Known rows, with every step that occurs:
zalas lokef dupev kadi lufep: [ 1.11  0.11  0.63 -2.27 -1.20  1.50 -3.07 -1.64 -1.78  2.14  1.03  4.20
  2.04  0.60  0.73  1.42 -0.66  3.66  0.23  0.37  0.27 -3.61]
kadi lufep menup nuvem: [-0.33 -1.92 -2.69 -2.40  0.63 -4.07  0.71  0.73  0.78  1.12 -2.94  4.59
  2.68  0.47  0.33 -0.56 -0.38 -1.95 -0.10  0.85 -0.17 -3.87]
lelonur gamem nuvem kadi lufep menup: [ 0.13 -1.45 -1.05 -5.34 -1.27 -0.55  3.49  0.49  2.41 -1.23 -2.98  3.11
 -1.33 -0.51  1.60  0.43 -1.42 -0.23  1.82 -2.74  0.53 -2.24]
gute lokef dupev kadi nuvem menup: [ 2.05  1.42 -1.22 -3.47 -0.41 -0.72 -1.14 -0.92 -1.33  1.73  1.43  1.42
  0.17 -1.91  0.29 -1.50 -0.46  5.36 -1.49 -3.53  1.22 -2.60]
zalas lokef: [-2.56  0.27  0.27 -0.83 -1.05  1.37 -1.63 -0.16 -1.37  1.97 -0.56 -0.21
  1.48  1.26 -0.28 -0.41 -0.05 -0.02  0.21  0.54  0.99 -1.12]
dupev kadi nuvem menup lelonur gamem: [ 1.34  0.04 -2.20 -1.88  0.71 -1.42  1.33  1.08  0.11  0.16 -0.69  2.94
  0.40 -1.25  3.23 -1.71  0.54  0.99 -1.63 -2.83 -0.63 -2.65]
menup lelonur gamem nuvem kadi: [ 0.04 -0.39 -4.01 -1.87 -0.71 -1.57  1.63  0.62  1.72 -1.46 -3.34  1.08
 -2.50 -0.01  3.03 -0.76  0.33  1.29  1.86 -2.84 -0.54  1.34]
menup lelonur gamem nuvem: [-0.92  0.05 -4.06 -0.59 -0.90 -1.91  0.93  0.51  1.76 -1.28 -1.63  2.78
 -2.44  0.34  2.58 -1.10  0.51  0.62  1.18 -1.19 -0.71  1.66]
nuvem kadi dupev: [ 1.82 -1.50 -0.14 -2.23  0.75  0.02  2.98 -0.08  0.01  0.11 -1.52 -0.89
  0.47 -0.15  1.35  1.12 -1.41  0.93  4.58 -1.90  0.54 -1.44]
lufep gamem: [-0.13 -1.35 -0.73 -3.11  0.14 -0.21  0.74 -0.76  0.91 -2.57  1.05 -0.83
  1.10 -1.20  1.35  0.93 -0.39 -0.92 -0.72 -0.41 -0.29 -0.80]
lelonur gamem nuvem kadi zalas: [ 0.80 -1.70 -0.45 -2.68 -2.27  1.48  4.00  1.15  1.46  0.71 -2.76  0.13
 -1.27 -0.31  1.22 -1.19 -0.51  0.72  2.97 -2.47  1.11  1.10]
zalas lokef dupev: [-1.95  0.69 -1.05 -1.34 -0.36  1.01 -3.97 -1.17 -1.61  0.98  0.43  1.14
  0.51  0.96 -0.64  0.79 -0.67  3.86  1.51 -0.05  1.12 -1.59]
menup nuvem kadi zalas lokef: [-0.48 -2.67 -2.14 -1.24 -0.98 -0.70  0.50  1.91 -1.86  4.76 -5.41 -1.57
  3.90  1.11  0.57 -2.82 -0.16 -0.04  1.90 -0.48  1.54 -0.98]
gamem nuvem kadi dupev: [ 1.87 -1.78 -0.19 -2.42 -2.03  0.32  4.79  0.64  0.73  1.14 -2.64  0.44
 -1.11 -1.08  1.37  0.65 -1.43  1.48  2.89 -2.30  0.16 -1.62]
nuvem kadi lufep menup lelonur: [ 1.84 -1.48 -2.29 -4.11  1.90 -3.30  1.40 -0.13  1.42 -1.27 -4.73  1.98
  2.29  0.88  1.49  0.77  1.25 -0.39  0.97 -1.70 -0.61 -2.91]
kadi nuvem: [ 0.82 -0.65 -0.75  0.61 -0.12 -0.60  2.66  1.69 -1.25  1.18 -1.04  1.50
  1.60 -1.10  0.55 -0.61 -0.04  0.49  0.29 -0.26 -0.16 -1.24]
nuvem kadi: [ 1.50 -0.70 -0.05 -1.70  0.43  0.37  0.82  0.21 -0.15 -0.21 -2.17 -2.21
  0.18 -0.38  0.80  0.46 -0.40  0.53  0.75 -2.31  0.26 -0.45]
gamem nuvem kadi: [ 1.60 -1.05  0.12 -2.01 -2.35  0.74  2.76  0.90  0.65  0.84 -3.46 -0.82
 -1.40 -1.32  0.78  0.03 -0.72  1.31 -0.52 -2.69  0.01 -0.73]
dupev kadi lufep gamem nuvem menup lelonur: [ 2.70 -1.37 -0.80 -4.59 -1.57 -1.32  2.90 -0.53  2.09 -0.67 -2.60  4.43
  1.35 -1.66  3.69 -0.29  0.58 -0.13 -3.93 -1.66 -1.51 -4.14]
nuvem kadi lufep menup lelonur gamem: [ 0.80 -1.32 -3.07 -4.78  2.08 -3.09  1.54 -0.17  2.05 -2.51 -3.92  2.76
  0.95  0.88  2.40  0.59  0.31 -0.76  2.61 -2.24 -0.22 -2.11]
lokef lelonur gamem nuvem menup: [-1.20  0.68 -1.71 -2.38 -0.79 -0.06  0.15 -0.17  2.34 -0.66 -2.32  2.22
 -1.89 -0.87  1.13 -1.53 -0.50  4.96  0.14 -3.12  1.25 -1.58]

Rows:
[ 0.50 -1.68 -2.96 -0.78  0.08 -2.10  0.02  1.48 -0.88  1.67 -3.89 -1.28
  0.95 -0.61  1.46 -1.38 -1.43  0.20  0.52 -1.79  0.26 -0.98] | menup nuvem kadi
[-2.31  0.17 -0.76 -2.72 -1.68  0.40  2.18  0.70  2.21 -0.92 -2.15  1.80
 -3.54 -0.88  0.77 -1.70 -1.55  0.06  0.16 -3.14  1.13 -0.80] | lelonur gamem nuvem menup
[ 1.04 -0.86 -3.31 -2.02 -1.20 -1.84  3.12  0.64  1.84 -1.10 -4.91  3.79
 -1.31  0.37  3.56 -0.61  0.03  0.62  2.74 -2.00 -0.68  0.44] | menup lelonur gamem nuvem kadi lufep
[-0.44 -1.20 -1.24 -3.72 -2.52  2.16  0.89  0.30  0.22  1.26 -2.57  0.99
 -0.94  0.41  0.68 -0.49 -0.94  3.82  4.19 -2.56  1.95  0.00] | lelonur gamem nuvem kadi zalas lokef dupev
[ 1.98 -0.97 -2.06 -4.13 -0.84 -2.25  1.29 -0.39  2.21 -0.41 -0.05  6.20
  0.18 -0.21  2.93  0.39  0.74  0.00 -1.58 -0.82 -1.54 -3.10] | dupev kadi lufep menup lelonur gamem nuvem
[ 0.41 -1.64 -1.95 -4.14 -1.31 -2.25  4.08 -0.03  2.63 -1.71 -5.42  4.35
  0.95 -0.80  2.66 -0.90  0.32 -0.81 -1.33 -1.32 -0.75 -3.07] | kadi lufep gamem nuvem menup lelonur
[ 3.16  0.44 -0.55 -1.40  0.26  0.51 -3.33 -1.66 -0.64 -0.29  3.58  1.88
 -0.70 -1.07  0.63  1.86 -0.54  4.89 -0.90 -1.02 -0.61 -1.49] | lokef dupev kadi
[-0.84 -2.11 -3.60 -1.83 -0.36 -0.71 -0.76  1.17 -0.98  3.81 -4.79 -0.46
  3.70  1.18  1.63 -2.89 -0.26  3.30  3.45 -1.32  2.12 -0.71] | menup nuvem kadi zalas lokef lelonur gamem
[-1.10  0.74 -3.42 -3.00  0.50 -0.51 -2.80 -0.33 -1.32  0.69 -0.55  3.56
  0.60  0.09  2.23 -0.82 -0.13  4.57  0.45 -2.68  0.62 -3.54] | zalas lokef dupev kadi nuvem menup lelonur gamem
[ 1.44 -2.06  0.20 -3.44 -2.52 -0.23  4.43 -0.14  1.67 -0.90 -2.33  4.09
  1.26 -1.37  2.03  0.64 -0.89 -1.00 -0.45  0.19 -0.60 -2.28] | kadi lufep gamem nuvem
[ 1.74 -1.85 -0.12 -4.60 -1.60 -0.89  3.84  0.62  1.75  0.23 -4.67  2.45
  0.39 -0.83  0.62  0.57 -0.39  0.09 -0.35 -2.16 -0.20 -3.48] | gamem nuvem kadi lufep menup
[ 0.05 -1.17 -0.40 -3.00 -0.15  1.99  0.04 -0.06 -0.21  2.07 -3.25 -1.39
  3.12  1.56  0.97 -1.32  0.87  3.81  4.05 -1.67  2.33 -0.42] | nuvem kadi zalas lokef lelonur gamem
[-1.10  0.22 -2.39 -1.44 -1.24 -2.10  1.58  0.89  1.86  0.04 -5.24  1.61
 -1.84 -0.40  0.87 -2.13  1.10  0.98 -2.40 -2.44 -0.33 -1.47] | gamem nuvem menup lelonur
[-0.87 -1.16 -2.91 -4.38 -0.96 -2.04  2.40  0.02  2.62 -2.39 -3.60  0.69
 -0.59 -1.46  2.18 -1.06  0.61 -0.14 -2.74 -2.63 -0.53 -1.98] | lufep gamem nuvem menup lelonur
[ 0.55 -1.20 -4.33 -2.20 -0.39 -1.85  3.40  0.40  1.67 -1.19 -2.82  2.23
 -2.21  0.16  3.55 -0.27 -0.58  1.38  4.80 -2.54 -0.31  0.58] | menup lelonur gamem nuvem kadi dupev
[-1.21 -1.50 -0.11 -3.30 -3.13  2.47  2.82  1.12  0.41  2.03 -3.30  0.05
 -0.14  0.60  0.96 -1.39 -0.52  0.79  3.12 -2.10  1.82  0.19] | lelonur gamem nuvem kadi zalas lokef
[-1.34 -0.59 -1.64 -3.52 -1.49  1.47  0.63 -0.56  0.18  1.77 -2.02  1.44
  0.59  0.41  2.11  0.02 -1.44  5.28  4.80 -2.26  1.87 -2.30] | zalas lokef lelonur gamem nuvem kadi dupev
[-0.18  0.59 -0.47 -2.82 -0.40  1.13 -2.27 -0.23 -2.17  2.30 -0.18  2.38
  1.66 -0.65  0.34 -0.10 -0.62  4.53 -1.40 -2.10  0.86 -5.10] | zalas lokef dupev kadi nuvem menup
[ 0.18 -0.53  0.73 -3.66 -2.59  2.58  0.20 -0.14  0.62  3.80 -1.37  1.94
  1.87  0.25  1.13 -2.38  1.20  4.23 -1.23 -1.81  1.65 -2.86] | dupev kadi zalas lokef lelonur gamem nuvem menup
[ 1.60 -2.92 -1.06 -5.24 -1.63  0.21  5.10 -0.24  1.57 -1.54 -1.49 -0.39
 -0.01 -2.30  2.60  1.41 -1.78  0.50  1.92 -2.55 -0.12 -2.20] | lufep gamem nuvem kadi dupev
[ 2.27 -1.66 -1.27 -2.95  0.04 -2.73 -0.06  0.13  0.35  1.95  0.02  4.65
  2.91 -0.37  1.54  0.08 -0.25 -1.04 -2.77  0.35 -1.03 -4.59] | dupev kadi lufep menup nuvem
[ 3.29 -0.56  0.59 -0.25 -0.61  0.47  1.50  0.91 -1.49  2.05  1.83  1.76
  1.89 -1.85  1.75 -0.02  0.09  1.26 -2.36 -0.64 -1.11 -2.48] | dupev kadi nuvem
[ 2.10 -0.18  0.79 -1.55 -0.09  0.15  1.82  1.08 -0.73  1.82 -0.34  1.57
  1.38 -2.08  1.39 -1.09  0.01  0.98 -3.38 -2.38 -0.26 -4.02] | dupev kadi nuvem menup
